What can hang from each mark
z_873: z_193 z_731
z_987: z_76 z_683
z_96: z_608
z_683: z_585
z_76: z_683
z_731: z_193 z_873
z_216: z_96 z_585 z_873
z_585: z_96 z_216 z_683 z_873

Every row comes from one small tree of marks. The marks that hang from a mark follow it in brackets, in the order of their numbers. Every link used is in the known rows. Which tree was each row made from?
Known rows
z_683{z_585}: 0.18,0.02,-0.69,0.04,0.55,-0.65,-0.09,-0.32,-0.07,0.09,-0.72,0.20,0.00,-0.16,0.04,0.14,0.29,0.62,-0.39,0.19,-0.37,-0.06,0.53
z_987{z_683}: -0.13,0.73,0.07,-0.03,-0.46,0.29,-0.19,0.55,-0.08,0.00,-0.36,-0.14,0.01,-0.22,-0.19,-0.77,-0.19,0.12,0.41,0.33,-0.43,0.00,0.09
z_76{z_683}: -0.97,-0.06,-0.15,0.08,-0.57,0.50,-0.19,-0.61,-0.28,-0.07,-0.11,-0.01,0.22,0.13,-0.14,-0.43,0.21,0.76,0.28,0.13,-0.65,0.02,0.30
z_987{z_76 z_683{z_585{z_96{z_608} z_873{z_731}}}}: -3.06,1.32,-1.33,-0.12,1.02,-0.82,-1.82,0.02,-0.30,-2.04,0.28,0.00,-0.41,-0.66,1.04,-0.72,-0.06,1.10,-1.55,2.21,-0.17,0.14,1.16
z_683{z_585{z_96 z_216 z_873{z_193 z_731}}}: -4.86,-0.06,-1.62,0.15,1.60,-2.74,-0.09,-2.70,-0.18,-1.28,-0.05,-0.88,0.69,-0.12,1.03,0.01,0.21,2.00,-1.56,0.56,0.39,0.69,1.67
z_216{z_96 z_585{z_873}}: 0.03,-0.50,-0.38,0.00,-0.92,-0.99,-0.09,-1.16,-0.30,-0.54,-0.43,0.21,-0.77,-0.33,0.49,-1.74,1.32,0.35,-1.39,-0.21,0.82,0.02,0.55
z_216{z_96{z_608} z_585{z_683} z_873{z_193 z_731}}: -0.46,0.59,-1.11,-1.39,-0.69,0.50,-0.63,-2.71,-0.99,-0.81,0.23,1.56,-0.19,-0.48,0.11,-2.68,-0.16,1.44,-1.97,0.87,0.45,0.53,1.39
z_216{z_96{z_608} z_585{z_683 z_873{z_731{z_193}}}}: -1.66,0.64,-1.41,-1.94,0.06,0.46,-0.76,-3.82,-0.87,-0.63,0.48,0.36,-0.10,-0.13,0.02,-1.49,0.29,1.15,-2.05,0.77,0.30,0.63,0.82
z_585{z_216 z_873{z_731}}: -3.74,0.02,-0.60,-0.31,0.83,-1.32,0.07,-1.70,0.69,-0.88,0.70,-0.39,-0.43,-0.07,0.32,0.95,0.37,0.24,-0.56,0.11,0.36,0.28,0.63
z_731{z_193}: 0.18,-0.10,-0.28,-0.81,0.71,0.41,0.19,-1.38,-0.24,0.25,-0.37,-0.47,1.19,0.10,-0.38,0.11,0.22,0.28,-0.09,0.14,-0.21,0.44,0.26
z_683{z_585{z_96{z_608} z_216 z_873{z_731}}}: -5.03,0.74,-1.96,-0.22,1.46,-1.81,-1.06,-1.43,0.03,-1.27,1.06,-0.04,-0.36,-0.17,1.21,1.12,0.70,1.05,-1.99,0.98,0.52,0.09,0.73
z_76{z_683{z_585{z_873{z_731}}}}: -2.31,-0.21,-1.10,0.08,0.58,-1.03,-0.42,-2.48,-0.10,-0.90,-0.31,-0.06,-0.15,-0.18,0.15,-0.55,0.51,1.46,-0.52,0.64,-0.78,0.27,1.86
z_683{z_585{z_216{z_96{z_608} z_873{z_731}}}}: -1.71,0.57,-1.54,-1.09,0.64,-0.57,-0.56,-0.77,0.28,-0.82,0.67,1.88,-1.07,-0.68,0.53,0.10,1.21,0.70,-1.77,0.91,0.43,0.12,1.29
z_76{z_683{z_585{z_216 z_873{z_731}}}}: -4.55,-0.04,-1.38,-0.11,0.84,-1.41,-0.26,-2.61,0.35,-0.92,-0.02,-0.12,-0.25,-0.09,0.13,0.78,0.83,1.59,-0.69,0.43,-0.56,0.29,1.48
z_585{z_873}: -0.84,-0.29,-0.17,0.09,0.28,-0.77,-0.34,-1.10,0.02,-0.48,0.26,-0.28,-0.09,-0.14,0.15,0.21,0.48,0.18,-0.31,-0.06,0.40,-0.03,0.00
z_683{z_585{z_96 z_216 z_873{z_731}}}: -4.76,-0.11,-1.55,0.34,1.42,-2.57,-0.18,-1.64,-0.06,-1.10,0.29,-0.34,-0.39,-0.21,1.28,0.37,0.82,1.20,-1.37,0.39,0.39,0.30,1.27
z_731{z_193 z_873}: 0.10,-0.46,-0.82,-0.20,0.54,0.39,0.38,-1.85,-0.37,-0.90,-0.43,-0.04,1.53,0.02,-0.23,0.45,0.25,0.32,-0.11,0.29,-0.04,0.86,-0.23
z_76{z_683{z_585{z_96 z_216 z_873{z_731{z_193}}}}}: -5.76,-0.15,-1.86,-0.39,1.64,-1.54,-0.19,-3.23,-0.52,-0.93,-0.15,-0.71,0.96,0.03,0.74,0.10,1.30,2.30,-1.18,0.67,-0.53,0.75,1.81
z_585{z_873{z_731}}: -1.55,-0.08,-0.26,-0.07,0.47,-0.96,-0.16,-1.63,0.28,-0.85,0.45,-0.28,-0.42,-0.13,0.24,-0.38,-0.08,0.10,-0.40,0.33,0.17,0.30,1.03
z_216{z_96{z_608} z_585{z_683}}: -0.31,0.70,-0.90,-1.08,-1.16,0.93,-0.78,-0.76,-0.94,-0.03,0.34,1.06,-0.89,-0.07,0.13,-1.35,0.13,0.71,-1.59,0.36,0.30,-0.13,-0.40
z_585{z_96 z_216 z_683}: -4.49,0.12,-0.76,0.16,0.47,-0.59,0.03,-0.24,-0.92,-0.07,0.76,-0.05,-0.26,0.22,0.79,0.27,0.02,1.15,-0.47,-0.20,0.19,0.09,-0.76

Write each row's tree
-2.40,0.60,-1.27,-0.25,-0.19,0.24,-0.93,-0.86,-1.18,-0.86,0.79,1.53,-0.61,-0.55,0.83,-2.17,0.23,0.92,-1.84,0.66,0.47,0.14,0.68  z_216{z_585{z_96{z_608} z_683} z_873{z_731}}
-3.40,0.71,-1.17,0.43,0.51,-1.27,-0.13,0.78,-0.37,-0.20,-0.56,-0.24,-0.09,-0.28,0.89,-0.16,0.70,1.20,-0.66,0.44,-0.21,0.01,0.24  z_987{z_683{z_585{z_96 z_216}}}
-4.33,0.55,-1.21,0.28,1.10,-2.04,-0.67,-1.02,-0.39,-1.71,-0.81,-0.96,0.80,-0.49,0.82,-0.10,0.62,2.21,-1.21,1.34,0.20,0.40,0.72  z_987{z_76 z_683{z_585{z_96 z_216 z_873{z_193}}}}
-0.40,0.54,-1.02,-1.16,-0.88,0.71,-0.67,-1.28,-0.82,-0.67,0.58,2.13,-1.34,-0.63,0.24,-2.45,0.36,0.66,-1.75,0.53,0.40,0.15,0.91  z_216{z_96{z_608} z_585{z_683} z_873{z_731}}
-5.98,-0.11,-1.38,0.45,1.08,-1.66,-0.75,-1.20,-0.14,-2.01,0.05,-0.23,-0.37,-0.26,1.06,0.04,0.91,2.04,-1.23,1.25,-0.33,0.42,1.59  z_987{z_76{z_683{z_585{z_96 z_216 z_873{z_731}}}}}
-3.52,-0.14,-0.65,-0.62,0.23,-0.90,-0.03,-2.10,-0.51,-0.35,0.87,0.22,-0.94,-0.03,0.38,0.09,0.64,1.06,-0.71,-0.31,0.47,0.03,-0.64  z_585{z_216{z_96} z_683 z_873}
-2.28,0.63,-0.96,-1.26,-0.02,0.52,-0.58,-0.94,-0.66,-0.27,1.37,1.89,-1.05,-0.41,0.23,0.17,0.89,0.78,-1.13,0.22,0.65,-0.17,-0.79  z_585{z_216{z_96{z_608} z_873} z_683}
-1.66,0.60,-1.67,-1.30,0.75,-0.77,-0.48,-2.22,0.08,-0.99,0.32,1.32,0.05,-0.53,0.35,-0.11,0.64,1.34,-1.99,1.10,0.50,0.47,1.79  z_683{z_585{z_216{z_96{z_608} z_873{z_193 z_731}}}}
-2.93,0.65,-2.01,-1.93,1.47,-0.75,-0.61,-3.23,0.20,-0.84,0.62,0.15,0.13,-0.17,0.27,0.92,1.11,1.08,-2.03,1.02,0.30,0.56,1.20  z_683{z_585{z_216{z_96{z_608}} z_873{z_731{z_193}}}}
-2.13,0.91,-0.96,-0.18,0.39,-0.73,0.08,0.19,0.24,0.06,-0.83,-0.03,-0.06,-0.24,-0.10,0.62,0.48,0.78,-0.21,0.35,-0.55,-0.06,0.15  z_987{z_683{z_585{z_216}}}
-2.46,-0.20,-1.18,-0.02,0.37,-0.54,0.00,-1.01,-0.06,-0.26,-0.47,1.15,0.06,-0.47,-0.04,0.33,1.84,1.52,-0.43,0.03,-0.37,-0.20,0.78  z_76{z_683{z_585{z_216{z_873}}}}
-3.75,0.68,-1.39,-0.19,-0.08,-0.46,-1.20,-1.84,-1.07,-1.09,1.02,0.21,-0.60,-0.13,0.93,-1.36,-0.12,1.17,-2.00,0.70,0.50,0.17,0.39  z_216{z_585{z_96{z_608} z_683 z_873{z_731}}}
-2.51,0.80,-1.48,-0.92,-0.11,0.18,-0.86,-0.92,-0.25,-0.34,0.33,0.83,-0.52,0.01,0.28,0.72,1.19,1.47,-1.28,0.67,-0.38,-0.23,0.26  z_76{z_683{z_585{z_216{z_96{z_608}}}}}
-0.22,-0.10,-0.41,-0.39,-1.14,0.29,0.16,-0.87,-0.95,0.14,-0.41,0.75,-0.95,-0.12,0.18,-2.13,0.20,0.88,-0.97,-0.26,0.08,0.11,0.03  z_216{z_96 z_585{z_683}}
-3.67,0.63,-1.73,-1.12,0.65,-0.05,-0.97,-3.21,-1.27,-0.83,0.62,-0.21,0.55,-0.02,0.60,-1.22,0.17,1.43,-2.08,0.84,0.29,0.62,0.67  z_216{z_585{z_96{z_608} z_683 z_873{z_731{z_193}}}}
-3.02,0.08,-1.09,0.01,0.31,-0.41,-0.03,-0.83,-0.01,-0.05,-0.47,0.16,0.12,0.07,-0.09,0.97,0.89,1.47,-0.30,0.08,-0.78,-0.05,0.45  z_76{z_683{z_585{z_216}}}
-3.53,0.74,-0.89,0.41,0.64,-0.99,-0.42,1.49,-0.22,-1.03,-0.71,-0.14,-0.22,-0.44,0.82,0.00,0.55,1.21,-0.79,1.15,-0.28,0.04,0.24  z_987{z_76 z_683{z_585{z_96 z_216}}}
-2.47,-0.13,-1.24,-0.28,0.64,-0.82,0.04,-2.39,-0.23,-0.46,-0.91,0.62,1.12,-0.36,-0.24,0.10,1.31,2.27,-0.64,0.19,-0.33,0.23,1.25  z_76{z_683{z_585{z_216{z_873{z_193}}}}}
-2.17,0.50,-1.60,0.23,1.15,-1.28,-1.40,-0.87,-0.61,-0.91,0.56,0.01,-0.09,-0.26,1.05,0.34,0.85,1.06,-1.70,0.81,0.49,-0.28,0.09  z_683{z_585{z_96{z_608} z_873}}
-3.80,-0.34,-1.34,0.55,0.44,-1.18,-0.26,-0.40,-0.74,-0.53,-0.28,0.98,0.12,-0.50,0.94,-0.35,2.03,1.83,-0.84,0.15,-0.13,-0.10,0.84  z_76{z_683{z_585{z_96 z_216{z_873}}}}
